Known rows, with every way that one mark hangs from another:
z379{z260 z856{z121 z771{z150}}}: [ 3.039  3.428 -0.901 -1.834  3.553  4.820 -2.203  3.140 -1.457  3.170
  5.230  0.061 -2.132 -4.339 -4.540 -2.612  3.565 -7.253 -1.649  3.857
  2.339 -0.525 -1.298]
z260{z379{z856{z121{z150 z281}}}}: [ 0.432 -1.007 -0.150  1.638 -1.811  2.678 -0.544  0.323 -0.693 -0.850
 -3.667  2.267  0.649 -1.248  1.110  0.613  3.884 -3.070 -1.402 -5.470
  0.361  1.978 -1.607]
z121{z150 z260{z379{z856{z771}}} z281}: [ 0.159 -0.482 -1.938  3.097  0.052  4.055  0.044 -2.562  1.222 -2.764
 -3.600  2.646  0.185 -1.950  1.609  0.125  2.190 -1.989 -2.829 -5.244
 -0.029  2.152 -3.992]
z121{z150 z260{z379} z281}: [-2.368 -0.941 -0.820  3.282 -2.292  0.189  2.170 -3.321  2.140 -3.035
 -5.575  3.637  1.526  1.078  4.263  1.996  1.592  1.814 -1.548 -6.151
 -1.812  2.609 -3.175]
z771{z150 z281 z856{z379}}: [-1.668  2.347 -4.028 -3.649  1.127 -1.877  0.377 -1.357 -3.392  1.999
  3.628 -5.233 -0.519  2.548 -0.412 -1.970 -4.003  5.380  1.181  6.041
 -0.005 -1.333  3.372]
z771{z281}: [-0.118  1.611 -1.989  0.428  1.086  0.304  0.732 -1.644 -1.894  0.854
  0.539 -2.509 -0.091  1.109 -0.619 -0.664 -2.036  2.580  1.669  1.336
  0.504 -1.845  1.802]
z121{z150{z771{z856}} z260}: [-2.427 -2.966  1.015 -1.324 -1.131 -1.124  2.361 -2.771  1.951 -2.446
 -1.776  0.203  0.559  1.865  4.347  1.087 -4.569  2.784 -0.832 -1.120
 -1.576  1.203 -0.594]
z150{z121{z260 z281} z771}: [ 0.186 -5.291  4.967  1.241 -1.859 -2.541  2.243 -1.471  4.506 -3.030
 -3.962  2.303 -0.401  0.793  2.898  2.634 -2.124 -1.124  1.133 -3.409
 -2.028  0.671 -1.531]
z856{z121{z260 z281} z771}: [ 4.626 -2.920 -0.392  2.240  0.542  1.069 -1.351 -0.890  0.192 -2.041
  0.666  3.802 -0.707 -1.298 -1.210  0.414  0.915 -1.987  1.703 -0.124
  2.395  0.654 -2.272]
z771{z150{z121{z260}}}: [-1.481 -1.212  1.488 -1.726 -1.027 -2.308  3.330 -0.464  2.385  0.618
 -0.814  1.033  1.261  1.889  1.482  0.241 -1.054 -0.247 -0.530 -0.210
 -2.448 -0.165 -0.582]
z281{z771{z150{z121}}}: [ 0.156 -0.275  1.529 -2.490 -1.467 -3.876 -0.179  1.581 -1.102  1.751
 -0.688 -0.669  1.475  2.220 -2.363  0.270 -0.922  1.145  0.747  0.568
 -2.676 -2.339  3.292]
z379{z260{z121} z856{z771}}: [ 0.063  4.377  0.132  2.814  4.115  6.209 -1.840  3.358  0.493  1.502
  3.733 -2.305 -1.107 -5.521 -3.593 -3.479  4.675 -5.288 -2.697  0.502
  2.246 -0.464 -2.362]
z856{z121 z379{z260} z771}: [ 4.917  2.047  0.399  1.583  4.950  3.939 -3.887  3.055 -2.230  1.457
  7.493  3.594 -5.676 -5.180 -3.385 -1.136  4.132 -4.740  0.784  5.418
  2.930 -0.433 -2.354]
z281{z771{z150 z856{z121}}}: [ 0.663  0.199 -1.304 -4.226 -1.409 -2.959 -1.898  1.066 -3.097  2.416
  2.543 -1.912  1.709  2.850 -2.831 -0.863 -1.911  2.694  0.018  3.824
 -0.002 -2.076  4.506]
z150{z771{z281}}: [ 0.398  0.590  0.575 -0.295  1.920 -0.895  0.445 -2.161 -1.328 -0.414
  0.030 -3.051 -1.044  1.229  0.568  0.801 -4.038  1.254  1.743  1.015
 -0.051 -0.875  1.706]
z856{z771{z150}}: [ 2.231  3.188 -1.418 -1.171  2.863  1.176 -0.637 -1.068 -2.854  0.752
  3.178 -1.729 -0.137 -0.384 -2.717 -2.351  0.042 -0.968  0.494  2.765
 -0.742 -0.643 -0.091]
z771{z150{z121} z281 z856{z379{z260}}}: [-3.614  2.201 -0.474 -4.093  0.337 -2.716  1.068  1.502 -0.387  2.392
  3.853 -2.877 -1.679  0.607 -0.349 -1.084 -2.578  1.776  0.023  5.316
 -0.340 -1.311  1.986]
z281{z771{z150}}: [ 1.002  2.347 -1.150 -1.089 -0.284 -1.732 -0.820  0.308 -2.209  2.260
  0.406 -1.644  1.662  1.905 -2.766  0.316 -0.154  2.583  0.546  1.630
 -2.026 -2.056  2.931]
z379{z856}: [ 0.524  1.233 -0.325  1.448  1.307  5.304  0.756  0.187 -0.591  2.123
  1.121 -1.456 -1.350 -2.276 -1.483 -1.861  1.586 -1.553 -1.010 -0.063
 -0.523 -2.569  0.532]
z281{z771{z150{z121{z260}}}}: [-0.803 -1.469  0.837 -1.994 -1.910 -3.859  1.218  0.583  1.627  1.106
 -1.605  1.417  2.057  2.855 -0.490  1.480 -1.590  1.840 -0.307  0.047
 -2.129 -1.496  1.773]
z856{z121{z260} z379}: [ 2.876 -1.892 -0.173  1.343  2.007  1.357 -0.470  0.672  0.276  0.947
  3.435  4.188 -3.601 -0.737  0.696  0.612  1.560 -0.234  1.006  2.923
  2.130  0.289 -1.720]
z856{z121{z150 z260{z379} z281{z771}}}: [ 0.776 -2.776 -0.620  2.126 -3.534 -2.776 -1.308 -0.626  0.911 -2.617
 -5.246  5.848  2.138  2.191  2.159  3.624  1.957  1.627 -0.731 -5.030
  0.309  2.320 -0.850]

Rows:
[-0.575 -0.428 -2.098 -2.343 -0.136 -1.007 -0.379 -0.657 -3.013  0.891
  2.892 -2.690  0.154  1.813 -0.679 -1.685 -3.801  2.799  1.153  3.493
  2.685 -1.665  3.222] | z771{z281 z856{z121}}
[ 0.102 -1.727  0.484 -3.339  0.605 -2.287 -0.765 -1.156 -2.442 -0.389
  2.072 -3.707 -0.956  2.191  0.514 -0.226 -5.737  1.744  1.153  3.113
  2.267 -0.341  2.988] | z150{z771{z281 z856{z121}}}
[ 0.545 -2.544  0.317 -0.241 -2.202 -0.053 -0.617 -0.369 -1.222 -0.252
  0.804 -0.426  0.495  0.340 -0.715 -0.950 -0.373  1.077  1.638  0.030
  0.275 -1.089  1.139] | z771{z856{z121{z281}}}
[-0.316 -3.511  5.061 -0.174 -0.023 -1.461  2.126 -0.656  3.323 -1.418
 -1.278  1.727 -1.644  0.588  2.765  1.818 -2.306 -1.345 -0.244 -0.939
 -1.708  0.154 -1.258] | z150{z121{z260} z771}
[-1.252  0.072  0.727 -0.338  0.395 -3.075  0.528 -0.069 -0.864 -2.564
 -3.123 -3.799  2.754  1.900  2.894  0.436 -3.079  2.488  1.594 -2.694
  1.108  2.478  0.679] | z260{z121{z150{z771{z281}}}}
[ 4.913 -0.162 -0.621 -1.105  0.485 -0.413 -2.165 -0.046 -2.620 -0.830
  1.466  0.401  0.843 -0.400 -3.033 -1.094  1.152 -2.405  2.381  1.260
  1.124  0.875 -0.603] | z856{z121{z281} z771{z150}}
[-2.709  2.058  1.209  0.338  1.214 -1.599  0.383  1.181  0.975 -1.750
 -2.092 -2.352  1.852 -0.022  2.466  0.836 -0.622  0.177  0.307 -2.065
  1.236  2.678 -0.460] | z379{z260{z121{z150{z771{z281}}}}}
[ 1.456  0.406  0.734  2.222 -0.323  5.360 -0.905  2.640  1.159  1.830
  0.416  1.962 -1.283 -3.775 -2.410 -0.482  4.824 -5.386  0.355 -0.851
  1.433 -0.948 -1.148] | z379{z260 z856{z121{z281}}}
[-1.691 -1.912  1.125  2.507 -1.232  2.253  2.161 -2.873  3.681 -2.755
 -6.387  1.962  0.042 -0.014  4.579  2.843  0.603 -1.877 -2.973 -6.441
 -2.109  3.039 -3.114] | z121{z150{z771} z260{z379{z856}} z281}
[ 2.390  1.667  0.853  1.462  2.777  3.001 -1.795  3.334 -0.626  2.626
  5.288  3.512 -4.669 -3.492 -1.458 -0.009  4.239 -2.900  0.834  4.132
  1.980 -0.441 -1.882] | z856{z121 z379{z260}}
[ 2.381  1.523 -2.273 -0.741  2.622  4.016 -2.516  2.562 -2.102  0.735
  2.389  1.463 -1.020 -3.822 -2.416 -1.349  0.968 -4.507  0.390  1.432
  4.712  0.101 -0.733] | z379{z260 z856{z121{z150} z771{z281}}}
[-0.802  0.047 -2.096 -2.086 -3.194 -3.068 -0.609 -1.353 -1.484  0.983
 -1.400 -3.383  3.326  3.092 -2.143 -0.196 -2.280  4.901  0.949  0.533
 -2.321 -2.230  4.117] | z121{z281{z771{z150 z856}}}
[-1.960  1.217  1.034  3.508 -1.935  0.406  0.766  1.807  2.282 -1.602
 -3.563  0.695  3.195 -1.775  1.097  0.205  4.260 -0.334  0.500 -4.741
 -0.485  2.190 -2.422] | z379{z260{z121{z150 z281}}}
[-4.272  0.999  2.634 -0.649 -0.122 -0.502  0.460  1.476  1.796 -1.584
 -0.337 -2.841  1.566 -0.881  2.445 -0.759 -0.519 -0.067 -1.795 -1.612
 -0.564  2.119 -1.018] | z379{z260{z121{z150{z771{z856}}}}}
[-0.311  2.210  0.959  4.664  1.046  2.078 -0.955  2.425  1.825  0.194
  0.803 -0.240 -1.221 -3.230 -0.549 -0.291  5.402 -0.726  1.018 -0.414
  0.363  0.950 -2.307] | z856{z379{z260{z121{z281}}}}
[-1.900  0.370 -1.014  4.213 -0.618  4.273  2.034 -2.702  3.139 -0.111
 -3.217  0.889 -0.776 -0.533  1.507  0.580  2.869 -1.240 -3.495 -4.033
 -1.471  0.624 -2.435] | z121{z260{z379{z856}} z281}
[-2.184 -0.636 -0.540 -2.703 -1.005 -4.044  3.308 -1.353  1.300  0.331
 -1.348 -0.973  1.726  3.368  1.547  0.529 -3.632  2.059  0.811  0.821
 -0.482 -0.339  1.062] | z771{z150{z121{z260}} z281}
[-4.666  0.043  0.046 -2.754 -2.366 -4.662  1.239 -1.193  1.338  0.442
 -0.895 -0.546  1.264  4.055  0.958  0.436 -2.348  3.177 -4.717 -0.165
 -2.826 -0.464  2.056] | z281{z771{z150{z121{z260{z379}}} z856}}
[ 0.602 -2.322 -1.552  0.284 -2.976 -1.833 -1.993 -0.312 -1.980 -1.055
 -1.550  0.588  0.702  0.779 -0.117  1.061 -1.160  6.146  2.467 -0.349
 -1.194 -1.446  2.876] | z121{z150 z281{z771{z856{z379}}}}
